Each row was made from one path, in order. Every step used is in the known rows, and no mark comes twice. Write each row's path.
Known rows
davuk > kitove > voruv > romum > gulaf: [ 24  18 -29   0  15 -22  25  26  -5  21  24   3  21  -4 -13   4  11  15
   6  17   8  11   3  15  -3  -5 -15 -18   5  -8  11]
zeruva > gulaf > voruv: [  7  -6  36 -16  15  10   7   6  21  10  27   3  -4  23  14   9  -5   6
  -7  -8   6  22   2  11  29   6  -1  -4  13  -7 -18]
kitove > pode > zeruva > gulaf: [  7  -4  16 -21  -8  28  -4  24  30  -6  18   4   1  48   1 -19   3 -13
  17  -7   2  18  -1   8  42  14  11   4   0 -15 -11]
gulaf > romum > kitove > pode: [ 15   4 -13 -12   5 -30  21  15  -6   6  13   1   4  16  -4  -2  -1  15
  27  -4   0   6   3  -9 -11   9 -15   6 -13 -14  12]
zeruva > gulaf > pode > kitove > voruv: [ 29  -8 -11 -10   4  -2   9  10  21  16  11   2   9  15   2  14  -1   5
  26  -5  12  11   3  15  -2 -10  -2 -29  10   2 -19]
gulaf > pode > voruv > romum > zeruva: [ 24  27  23 -15  -8  19  26 -12  -7   8   4  22  11 -21  -4 -14   1  14
  28  -4  12   5  -1  12  15  25  -9  10 -17   7  -7]
gulaf > romum > voruv > pode > kitove: [-26 -24  21 -10   3 -22  13   9 -19  14  -5   6   5 -12 -14  27  -2  15
  27  -4  11   0   3  -5 -14  -5  10 -43  -3   5  -1]
pode > zeruva > romum > voruv > gulaf: [  3  -5  33 -21  -5  22  -1  19   6   0  -1  14   1 -12 -10  20   6   2
   5  -3 -18  16  -8  19  58  19  -4 -14  17  -5   4]
gulaf > pode > voruv > romum > kitove: [ 53  26  12 -18  -1 -25  35  -5 -14  10   7  10   7 -19  -5  -7  -4  27
  36   0  16   8   1  31  -1  20  -7  21 -14  -7  -1]
kitove > voruv: [  0  -4 -16 -21   9  -6   6   9   5  13   7   4  20  21  -4  26  -2   3
  -7   7  11   8   4  -2  20   9 -15 -14  -6  -5   0]
voruv > gulaf > zeruva > romum > kitove > davuk: [ 29   6 -21  -4  10   8  13  19  -2  11  10  11  -1  19   1   7   6  48
  -3  -8 -20  13   5 -21  36  22 -18   6  11 -12   4]
zeruva > gulaf: [  2  -7  30 -17   9  12   7  17  25   6  21   0   1  30   4   4   2   9
  -7  -6   4  20   4  -7  38   9  16   3   6  -9 -10]
zeruva > romum > kitove: [ 26   7   2  -9   3 -10  16  11   0   6   7  -4   2  -8  -5  17   3  22
   3   3  -4  19  -3  -6  35  19   9   7  17 -14  21]
zeruva > romum > voruv: [  1 -10  30 -11   8   1  15   3 -10  10   4   3   0  -9 -12  26  -1  14
   4   2   5  14  -2   1  41  12  -2 -24  18  -6   4]
zeruva > romum: [  8  -4  16 -12   5   6   9   7   0   1   3  -4   1  -5 -12  20  -1  13
   0   3  -2  15  -1  -4  48  21   6   3  12 -13  11]
davuk > kitove > voruv > romum: [ 27   5 -15  -8  10  -4  20  15  -8  23  20   4  20   4 -21  13  10  13
   6   7  15   4   3  19   7   3 -11  -6  -1  -1   5]
romum > voruv: [ -8 -11  25 -20   7  -8  14   1  -4  13  10   8   5  11  -1  15   0   9
   0   1  13  14   1   5  21   5  -3 -23  -3  -4   1]
pode > voruv > romum > zeruva: [ 13  23  27 -13  -2  22  23   2  -1   6  -1  20  18 -11  -3  -9   3  19
   8  -1  11   7  -5  -7  29  29   3  12 -10   6  -3]
pode > kitove > davuk: [  5 -14 -16  -6   1  -1   9   8   1   8 -10   1   2  27   2   4  -1  42
  12   2   9  11   8   8  -3   0   7 -13  -8  -6  -3]
romum > zeruva > gulaf > voruv: [ -3   4  31  -9   6  38   4   4  28  14  27  16  -1  20  22  -3   3   1
 -11 -13   0  24  -3  -8  34   9   2 -12  15   5 -16]
pode > kitove: [ 16  -9   3 -14   0 -12   8  11   6   1  -6   1  10   2   0  10   0  17
  10   3   5  14  -1   4   7   3  17 -10  -2  -5  12]
pode > kitove > romum > gulaf > voruv: [  3   3  -4   1  10 -41  12  16  -1  10   9   2   1  -9  24  34  -6  15
  20   7  -2  21   0  22 -22 -20  -3 -31   8 -21   1]
pode > gulaf > voruv > romum > kitove > davuk: [ 38 -12 -18  -8  14 -21  24  18 -10  20  15  10  -7  20  12  -5  -5  55
   5   3  11  20   8  48 -11   8 -13  11   8  -6 -18]
kitove > pode > voruv > gulaf: [ 10  14  17 -36   4  -6  17  17   1  -5   1   9  12  -2  -4  -4 -10  12
  28   7  -7   4   5  14   6  16 -23  31 -18  -6   1]
voruv > pode > gulaf: [-23 -27   2 -30   2 -13   1  26  -2   6   9   0   4  10  -4  13   1  13
   0  12   4  14   6  11   9  12  20  13  -1  -2   3]
voruv > gulaf > zeruva > romum > kitove > pode: [ 45  12 -12 -15   7  -7  16  26  -1   0  19  12   6   8  -5  -6   3  17
  15  -5 -23  15  -1 -18  34  20 -22  13  13 -11  19]
gulaf > zeruva > romum > kitove > pode: [ 41   6 -18  -7   5  -8  16  14  -7   2  16   5   5  16  -5  -5   2  14
  17  -5  -3  13  -3 -30  34  22 -11   2  12 -16  18]
gulaf > zeruva > romum > voruv > pode > kitove > davuk: [-10 -24  -2   4   4  11  11   6 -25  17  -7  12  -2  10 -12  18  -1  38
  19  -4  12   3   4 -20  21   4   5 -50  16   0 -10]
pode > zeruva > gulaf > romum > kitove > davuk: [  1  -6  -7   2  -1  21   2  23  23  11   8   3  -9  50   7  -1   9  30
  12 -20  -1  11   2 -12  18  14   9  -4  -1 -17 -23]
zeruva > romum > kitove > davuk: [ 15   2 -17  -1   4   1  19   9  -5  13   2  -5  -6  17  -2  12   0  47
   6   2   0  15   5   0  25  16   0   3  10 -16   5]
voruv > pode: [-29  -7  16 -27   1  -4   6   7  -4   7  11   0   6  13  -7  12  -3   5
  -2   7   9  11   9   2  25  13  15   2 -13  -7   9]

Which path is each row?
[ 43  11  14 -13  11 -24  28   2  -8  15  22  11   3   0   6   0  -6  24
   1  -2  11  20   3  36  15  12 -10   4   3  -9   4] => gulaf > voruv > romum > kitove
[ 27  -7  -1 -16  -6 -15  10  -4   1   2  -1   2   1  -6  -1   6   0  12
  31   0   6  13   2  23  -7  -1   4 -13  -9  -4   9] => gulaf > pode > kitove
[ 13  -1   2 -17 -12  21  -3  17   4 -12  -1   2   1  12 -14   0   0  -9
  24   2  -3  13  -5   9  52  25   1   3   6 -19  10] => kitove > pode > zeruva > romum
[ 23  14   3  -5   3  32  20   7  19  23  29  20  11  20   0 -10   5   0
   9 -11  13  11   5  11  29   5 -13 -22   4  12 -26] => kitove > voruv > romum > zeruva > gulaf > pode
[-24 -13  25 -13   9 -18  13   6 -10  21  14   7   3  14   6  42  -1   8
  10  -2   8  13   3  11  10  -6   0 -26  -7 -13  -8] => kitove > romum > voruv
[ -9   4  26  -9   0  40   5  14  33  11  23  12   5  28  13  -9  11   5
 -11 -11  -1  23  -2 -26  42  12  18  -5   8   5  -7] => romum > zeruva > gulaf
[ 20   2 -30 -17  13   4   2  22   4  18  23  13  25  12  -8  19  17   7
  -5  -1 -11   5   0 -21  11   6 -29  -4   0   1   8] => davuk > kitove > voruv > gulaf > zeruva
[-19   2   8  -6   0  18   6   5   6   6   7  12   8   5   0   7  10   8
   0 -10  -5   7  -2 -36  18  18  -5 -10 -11   3   6] => gulaf > romum > zeruva
[  2 -20  16  -3   3   0   9   8 -19  11  -2  12   6 -14 -15  24   1  14
  16  -3   7   7  -5 -25  31   8  15 -47  23   2   5] => gulaf > zeruva > romum > voruv > pode > kitove
[ 44  22   8 -16   9  -4  16  16  -2   0   0  13  13 -24  -2  17   4  31
   9  -5 -18   8  -9 -32  37  33 -10  24  15  -9  10] => pode > voruv > gulaf > zeruva > romum > kitove
[ 44  13  -2 -16   3 -24  33  18  -7  10  21   7   8  20  -7 -23  -4  19
  21   3  10  14   6  25  10  11  -7  13  -9 -11  12] => voruv > romum > kitove > pode
[  3   2 -10 -29  12  -5   6  21  11  12  10   8  20  13  -2  25  -2   7
  -9   6  -8   9   7  11  21   6 -26  -2  -7  -1   1] => kitove > voruv > gulaf
[ 13  -5   6  -8 -12  19   4  12  -9   6   8   4   1  -7 -23   3  15  -7
  39   2   0  13 -10  15  23   9  -1 -19  19  -9  12] => davuk > kitove > pode > zeruva > romum > voruv
[-29  -7 -16 -27 -11  13 -10  14   4   8   1   8  19  25  -7  25   1 -16
   1   6  12   5   2   8  34  18   4 -17 -10  -5  -1] => kitove > voruv > pode > zeruva
[-41   4   4 -14  -4 -15  -6  16  -4   7  16   6  -2   7  18  33  -2 -12
  13   6  -2  19   3  27  12  -1   5 -24  -4 -28  -3] => kitove > romum > gulaf > voruv > pode > zeruva
[ 10   3 -32  -8   7  -8   9  15 -12  20  13   7  18   8 -10  30   0   9
  -2   1   5   5   1 -36  37  21  -5 -19  18  -7   9] => gulaf > zeruva > romum > kitove > voruv > pode
[-16 -14  26 -12  12 -13  14   4 -11  12   5   7   2   1  -9  25   1  12
   9  -8   8   4   1 -11   7   7 -14 -29  -7  -5  -5] => gulaf > romum > voruv
[ 14  11  17 -28  -2  -8  15 -12  -6   1  -1   4   5 -13  -3  11  -6  10
  31   2  12   5   1  13   3  19 -10  14 -18  -9  -4] => gulaf > pode > voruv
[-11   4 -30 -24 -12  -4  -2  18   5  15   5   8  20  22   0  19   4  -7
   4   6   9   9   0   6  22  17   8 -14  -5  -7   8] => romum > kitove > voruv > pode > zeruva
[ 30   5   1   4   3  29  18  27  25  20  11  19  22  16   2  -5   7  14
   4  -8  11  12  -2  -6  24  -1  11 -31  18  18 -18] => pode > kitove > voruv > romum > zeruva > gulaf
[ -4  21  19   0  -6  27  13   1  11  24  26   7   2  -8   8  16  19   6
  45 -12  -1  11  -5  -7 -15  -3  12   8   2   0 -18] => davuk > kitove > romum > zeruva > gulaf > pode > voruv
[ 13  -2   9 -26  11   4   3  15   9   0  16  16  11  19   2   5   6  11
 -13  -7 -14  13   2 -19  39  19 -14   7 -10  -6   7] => voruv > gulaf > zeruva
[ 28   7 -12  -5   7 -10  31  12  -9  19  12   6   1  32  -1 -11  -1  50
   4   0  13  13  11  24  12  12  -2   7 -12 -11  -3] => voruv > romum > kitove > davuk
[-33 -16  45 -22  -7  27  -3  17  15  11  16  11  -1  28  -1   6   5 -10
   4  -8  11  17   0   8  46   9  28 -28   8  -3 -18] => romum > voruv > pode > zeruva > gulaf
[-10  -2 -14   6   7 -11  14  12 -17   8  -5  -2 -11 -13   2  15 -12  39
  20  14   0  15   9  20  -3  -4   0 -35  22 -13  -1] => zeruva > romum > gulaf > voruv > pode > kitove > davuk
[ 26   1  29 -16  14  -7  20  -1  -7   9  18  10   2   2  -2   4  -8  14
  -3  -1  14  15   5  37  26  13 -14  -1  -3  -8  -6] => gulaf > voruv > romum
[ -6  -4  18 -21  12  -8   8  20   4   1   9   6   4   0  -7  20   1  16
   2  -7 -18   6   5  -3  14  12 -17   9 -14  -6   4] => voruv > gulaf > romum
